Each row was made from one walk, in order. Every step used is in the known rows, and no mark comes twice. Write each row's walk.
Known rows
b/r/x/s/z: [-13   7   5 -26  -6   5  13  22   5  -9   1  17   8  11  11 -11  19  29
 -28 -12  -9  15  31  -5 -14   4  19  -6  -8 -11  12 -13   6   2  14 -40
  -9]
f/r/b/h/g: [-27  -8 -12 -27   6   5 -29   2 -23  -4  -1  19  -3  -7  30  -5   1   8
   0   0   3   5 -14  -2  24  14  37 -24  -1   9  -2 -36  -2  -4 -18 -54
 -19]
g/h/b/r/x: [-31   5   8 -12  -1 -13  44  -7   1   9  -6  12  -5  -1 -28 -18   4   4
   0 -11   2   1  41   8 -21  13 -37  13 -17 -14   7  26  14  25 -32 -44
   1]
r/b: [ 12 -15   4   5   3  -7 -34 -17 -22 -10  -2  22  -7  -6  16  -7   0  -1
  -8  -4  -5   1 -21 -16  14   2  20 -19 -12  -9  -8  15   7 -15   5  28
  14]
d/h/g/s: [ 20  -1  10  18  -8 -10   4  -8   5  18  -5 -23   0  -7 -11  16  -6  -4
  12  -3  30 -29   1  13 -11   3   5  26  14   3  17   4 -13 -19 -51 -17
  -8]
k/h/b/r/f: [-19  -3   4   2  -1  18   8   1  19 -19  -3  15  -6  -6  17 -23  -1  -2
  16  -7 -25  -9  17  -4   0 -20 -28   1  -1   8 -41   3   8  27  15 -20
  50]
f/r: [  2  -2   8 -36  -7   3  -2  -4 -17 -13  -3  -6   6   7  16  13 -13   0
 -24  -3   6  23  -2 -10  17   6   2 -22 -15  -4   8  25  -2  -3   6 -12
  14]
v/f: [ 28  -1   1  20  -7 -19  12 -11  -1  -2  -7  -9  -9   3  12   5  -8  -7
   4  35  22   4   1  -4  -4 -38 -14  -1  -1  -6  32  31   8  -7  15  19
   3]
z/q: [ 11  -4  10  15  14  -8   2 -15 -10   3  29 -16  20  17  19   7   1  -5
  13   2  -3  13   0  -2  -3  -7   6 -11   4  -8  10  41   1  -3  16  33
  15]
g/h/k: [ 26  18  11  19  -6 -13  -9 -11  14  31 -12 -11   1  20 -42  10  -4 -16
  -2 -12  26   4  -4   0 -18   8   9  -5   1 -13  -3  42  -5 -15 -21  54
 -15]
b/r/g/h: [-25  11  -8   7   1  -3  20  -5   7   8   3  12   8  -2 -16  -3   3   3
   4  -8   9  11 -16  27 -20  12  13  -3 -10 -12 -21  29  -9   3  54  15
   2]
d/h/b/r: [-43 -14  31  11   5   0  26 -12   5  -6   1  11  -6  -4  22 -11  -8   4
  -4  -9  11 -24  21 -13 -30   6 -19  38 -10   5   6  -5  11  21  -8 -13
  11]
d/h/g: [ 13  -3  16  26  -4 -12   8 -20  -4   8  -4 -13  -3   1  42  14  -2  -6
   8  -4  22 -29   6   1 -14   3  -2  21  -1   6  15   9  -8 -19 -15 -21
  -6]
v/f/r/g/h: [ 12  16 -14 -20  -3 -10  37  -1  -2  21  -4 -14  -1   2 -24   0  -2   0
   9  42  23   5  -9   8   5 -22 -13 -20  -1 -11  31  38 -12  -8  40 -17
  -9]
b/r/f: [-28   4   1  -6  -2  -4  -7  -5   8 -12   0  21   2   0   3  -6  -9   7
  -1 -12  -8  10   0   1  -7  -6  17  -8  -6  -2 -70  12  11  19  21   7
   8]
g/s/z: [ 32   1   6  11  -5   4 -10   6   1  13   6  -7   6   3 -55   7   3 -17
  -9   6  11  13   7  -3  -5   0  12 -18   3  -1  12 -13   6 -21 -32   7
   3]
d/h/b/r/x/s/z: [-31  -6  29 -19   2   8  44  13  11   1   2  12  -5   4  14 -25  21  30
 -17 -11  -2 -29  55 -23 -29  11 -14  27  -2  -1  31 -41  11  14 -13 -67
 -13]
x/r/g/h: [ 25   7  -9  28  -1  -5  18  -5   3 -12   0 -19  -4   0 -17   3   1  -1
   2 -14 -12  10 -21  14 -24   9  -5  16  -8 -19 -23  32 -19 -12  48   2
   5]
g/s: [ 29  -6   1   3 -10  -9  -7  -3  -2   7  -3 -16   1  -1 -32  18  -9  -2
  -6  -3  16  12  -8   7   4  -5   5  -5   2 -11   2  21  -4 -10 -24  29
  16]
f/r/x/s/z: [ 15   5   5 -64 -11   9  17  23 -12  -4  -1  -2   9  15  10  -1  17  25
 -36  -4  -6  16  33 -23  17   8   5 -33  -8  -9  31 -11  -3  -9  -1 -66
  -8]
b/r/g/s/z: [-16   3 -10   2   0   9  -2  18   6   3  20  17  14  -5 -51   2   7 -14
 -10   5  -2  17 -14  12  -9  11  29 -16   1   6   3 -18   0  -6  30  -1
   2]
g/r: [ 15  -3   9   6  -4  -4  -4  -5 -11 -18  -1 -20  -2   1  44  10 -15   3
 -22  -7 -18  22  -3   7  32   6   0  23 -20   6 -16  20   2  -2   1  16
  13]
v/f/r: [  8   2   2 -26  -8  -8  16  -1  -8  -7  -2  -8  -1   7   8   6 -15  -1
 -11  40  19  15   4 -11  10 -31  -9 -12  -4  -5  39  31   5   1   7 -18
   1]
g/h: [ 23   8  10  18  -3 -11   7 -16   1  22 -10 -11  -1   5 -18   3   3  -4
   3  -5  22   9   3  13 -16  -1  -4  -5 -11 -17 -13  35  -3  -9  -9  22
   5]
d/h/b: [  6 -17  31  20   3  -7  26 -24  -4   6  -4 -13 -12  -2  26  -1  -3  -5
   5  -3  16 -32  20 -22 -12   3 -37  23  -6   2  21   0   5   1 -14  -3
  14]
h/b/r/g/s: [-28 -14 -17  -8   4  -1  16  10   1  -4  16   6   1 -23 -31  13  -4   9
  -1  -3  -2   5 -21  12   7  10 -17   7   1   1  14  15  -2  13  30  -8
  20]
x/s/b/r: [-22 -16  -4 -27   4  11  -7  11   3 -13  -2  15  -3 -10  31   6   7  40
 -27 -18   7   7  -9  -7 -10  -8 -30  11  -6 -15  -6   1   0  24  24  12
   5]
v/f/r/g: [ 10   5 -15 -28  -6  -9  26  -3 -12  -9   4  -9   1  -2  13  10  -8  -3
   0  43  11   7 -17  -6  27 -23 -11 -25  -2  -2  44  27  -6  -7  64 -15
   2]
b/r/f/v: [-15  12   1  -8  -2   3 -13   4   3  -2 -21  22  12   6   5  -9 -10  16
   5  17 -11   5  -4  -5 -12 -11  24  -8 -10   4 -48  17  12   5  20  53
   6]

Write each row's walk
[  0  -9 -21  11   3  -7 -32   5  -8  17  -4   7 -10 -19 -15  -1   4   7
  19   0  13  -5 -21  17  14   5  38  -6  16   2  -4 -37  -2 -12 -49 -15
 -20]  r/b/h/g/s
[  4 -10 -22 -10   6   9  -6  18  -4  -3  -6 -24 -17 -14  77  14  14  43
  -7 -12  -3   0  -4  18  34   3 -35  35   2  11  -6 -46 -11  12  -9 -38
 -26]  x/s/b/h/g/r
[ 35   8   2  12  -5   3 -13   3  -2 -25 -26  -7   1   9   1  -3 -10  10
   5  11 -29   6  -9 -18 -15 -13   7  14  -9  -6 -49  19   0 -11  13  46
   9]  x/r/f/v
[ -5   8   1  -2  -1  23   2  11  16 -10 -23  16   2   0  17 -23   1   4
  19  24 -27 -12  13  -8  -3 -24 -21   0  -5  14 -17   7   8  16  11  29
  50]  k/h/b/r/f/v
[ 13   1  17  26  19   6  -3  -5  -6   9  39  -7  24  22  -4  -5  13 -20
  10  12 -10  12  16 -14 -13  -2  14 -26   4   3  20   5   9 -13   6  13
   3]  s/z/q
[ 22  -2   3  14  -5  -1  -7  -5   2 -34  -5  -9  -8   4   0  -2 -13   0
   0 -17 -29   8  -2 -12 -13  -8   1  12  -4 -12 -71  15   1   3  15  -3
  10]  x/r/f
[ 50  11  -7  27 -11  22 -16  17  12   7   5 -13   6   2 -27   5  16 -29
   9  10  -1  -2   7  15   3 -12   2 -13  13  16  36 -13  -9 -31 -41 -41
  26]  k/h/g/s/z
[  3   7  -3 -31  -6  -5  12  11   3  -1 -19 -20 -17  10  38   1   4  24
 -24 -23 -14  -5  30  -3  37   8 -31  26   5  -2   1 -46   5  23 -27  17
 -47]  g/r/x/s/b/h/k
[ 30  12   0  -3  -2   2 -12   5  -6  -4 -25 -13   4   5  33   0 -10  14
   1  22 -29   5  -3  -2  37  -7   8   9 -16  15 -49  17   4  -8  -2  55
   4]  g/r/f/v
[-22  -1  -1  -9   8   6  -3   7   2   0 -17  23   2  -4   2  -8  -4  19
   9  20 -11  -5   1 -17  -4  -6 -16   0  -9   9 -26  14  16  16   8  24
  15]  h/b/r/f/v
[-32 -10   6   2   1   2   2  -3   7   4  -2   9   0 -17 -19   4  -3  -7
  -1  -7  19 -34   8  14 -24   4 -27  38   7   6   9 -22  -1  19 -62 -23
 -16]  d/h/g/s/b/r
[-34  -5   2  -9   2   4   1  -1  16   6  -5  10  -8 -20 -32 -10  -4  -3
  17  -6   7 -45  12   9 -16  -3 -27  25  16   6 -50 -29   2  26 -62 -32
 -21]  d/h/g/s/b/r/f
[-18  -5 -20 -36   0   6 -33  16 -15   6   0  11  -1 -15 -19   0  -3  11
   3   2   9   4 -18  10  26  13  44 -18  12   6   3 -39  -4  -4 -57 -51
 -22]  f/r/b/h/g/s
[  1  11   5  20  -9 -12 -10  -8   9  16 -11  -7  -6  19   6  13  -9 -14
  -1 -13  24   7   2  -7  -6   5  25  -6   8   2  -2 -21   4  -2  -2  57
 -25]  b/h/k
[ 25  16  -5  26  -3  -6   1  -4  16  -3  -3 -16  -4  14 -43  10  -9 -14
  -1 -22  -7   5 -27   5 -25  16   7  19   4 -14 -13  41 -21 -18  37  37
 -16]  x/r/g/h/k
[ 38  10  -1  29   8  22 -12  18  15  15  36 -23  27  14 -28  -4  18 -30
  31  18 -15  -1  16  18  -4 -18  11 -17  27  17  46  -1 -12 -25 -39 -30
  23]  k/h/g/s/z/q
[ 16  26  -9 -19  -5 -11  18   1  12  26  -6 -13   3  14 -50   8 -10 -14
   5  35  29   0 -15  -1   3 -13   1 -17  14  -6  40  48 -13 -13  28  15
 -31]  v/f/r/g/h/k
[-36  -9  -5   3  27  15  14  18   5  10  57   3  26  -3 -58  -8  15  -5
  17  13 -18   6  -2   3  -7  13  -1  -9  17  13  36  -7   4   6  22 -23
   7]  h/b/r/g/s/z/q
[  4   3 -19   0  -2  -8  -2  -2   6  23  -3 -10  -9  -6 -45  18   0 -23
  11  -3  17 -12 -20   3  14   5 -24 -19  22   2   9 -44  -4   6   1  66
 -34]  r/g/s/b/h/k
[ 28 -10  11  17  -4  11  12  -9   1 -10  -6 -11 -11  -2  31  -1   2 -14
   8   1  -8  -5  13  -9  11 -18 -47  -1  -7   3  29  14  -1  -2   7  -1
  60]  k/h/b
[-10  -3  -8   9   0  30  13  21  19  -4  16  10   3 -12 -39 -15  15 -22
   8   8 -20  -3   2   8   1  -4 -15  -7   8  17  32 -29  -2   0  23 -27
  42]  k/h/b/r/g/s/z
[ -4  -2   3  24   1  -2 -41  -4   3 -27 -11  14 -17  11  -6 -14 -11  -8
  -9 -24 -17   5 -17 -17 -17   9  49  21   7  -4 -25 -34   3   1  -9  42
 -29]  x/r/b/h/k
[ 25  -3  10   7  19  11  -5  14   4  15  36 -19  26  23  16   0  23  27
   2   4  -5  13   5 -14 -10 -10  21 -17  14  -6  24   6  -7 -17  28   3
   1]  x/s/z/q
[-35 -13 -12   0   7   0  16  -2  -8 -14  16  16  -2 -17  17   9   1   5
  -2  -5  -6   5 -20  -1   4  12 -27   0 -12   5  13  18   3  14  65 -13
  22]  h/b/r/g
[ -9   4 -22  -8  -5  20 -16  14  21  -9  -6  13  -4 -18 -26 -11   1 -14
  19  -2 -17 -18   4  23   5 -22 -39   1  16   7 -38 -12  -3  24 -42 -33
  25]  k/h/g/s/b/r/f
[  1   3 -13  24  -3  -9  -2  -5  -6  11  -3  -6  -5   1  38  17   3  -1
  16  -5  24   6  -2  17  -1   4   7  -4   0   8   3 -20  -2  -6  -1 -22
 -17]  b/h/g
[  4   1  -1   5  -5  -5 -14  -2   9  25 -13  -9 -11   3 -51  14  -7 -21
   0  -7  26  -7   2   0   0  -1 -21  -5  18  -2   3 -45   7  15 -56  64
 -34]  g/s/b/h/k
[  0 -12  14  16   4  -1 -24 -14 -16 -13  -3   3 -10 -12  61 -13  -5   4
  -3  -6 -20 -30  -8   4  30  15  23  47  -7  19 -11  -7  -3 -15 -37 -27
 -11]  d/h/g/r/b
[-28  -1 -10   0  -1  -3   7  -6  -5 -16  12  17   8  -5  25   9  -4   2
  -8  -8  -4  15 -23  11  -1   8  14  -9 -12   0  -9  21  -5   4  78  15
  12]  b/r/g
[ -6  -2   2  13   1  -9 -40 -13  -1  10 -11  20 -12   9   1  -6  -5 -12
   2 -13   9  -5 -14 -15   6   8  49 -16   7   0 -12 -30   8  -7 -12  61
 -28]  r/b/h/k
[ 28  -2 -15   1  -7 -10   5  -3  -6   7   6 -16   4 -13 -25  24  -3  -3
   3   1   9   7 -29  14  19   3   3 -17   7  -7   9  23 -12 -17  32  28
  14]  r/g/s
[  8   1  15  21  -3  -4   6  -9  -5  -9  -2 -24  -5  -1  65   9  -9   1
  -5  -7  -6 -21   7  15  15  13   0  53  -9  21   0   2  -9 -12 -26 -31
  -7]  d/h/g/r
[ -6 -13  -1  24   4   0 -21  -7 -10 -35  -6  12 -17  -1  17 -21  -4   4
  -3 -16 -24  10 -11  -7 -16   2  38  20  -5  -7 -37 -43   4   5   3   9
  -8]  x/r/b/h
[-35  -5   4 -26  -5 -10  22 -12 -16 -24  -7  27  -2  -4  10  -7   0 -13
 -19 -11 -14   0  32  -4  -2   4 -48  -6 -21 -12   5   1  21  33 -17 -10
  -2]  s/b/r/x
[-25   1   4 -29   0   2 -40   0  -8   1  -8  21  -3  12  -4  -8 -12  -7
 -16 -11   6   7 -11 -22  20  17  53 -26   4   5  -6 -35   5   2 -18  26
 -28]  f/r/b/h/k
[-31   1 -11  -1   9   2  19 -12  -2   6  -1  18  -1 -12 -22  -8   9  -5
   2  -4   4  -4 -13  16 -16   8 -41  -7 -14 -12 -18  10  -1  18  37  17
  -3]  s/b/r/g/h
[  6   5  11 -60   8  11  21  25  -9   2  31 -15  32  28  10  -9  20  28
 -15   5 -20  15  39 -20  11   4  14 -35   8  -8  43   2  -3  -6   2 -58
 -10]  f/r/x/s/z/q
[ -6  -8 -15  18   7  -7 -32 -10 -17   5  -2  18 -12 -12  35  -3  10   3
  17  -3   8  -5 -18   5  13   6  31 -12  -1   7  -6 -31   1 -11 -11 -19
 -20]  r/b/h/g
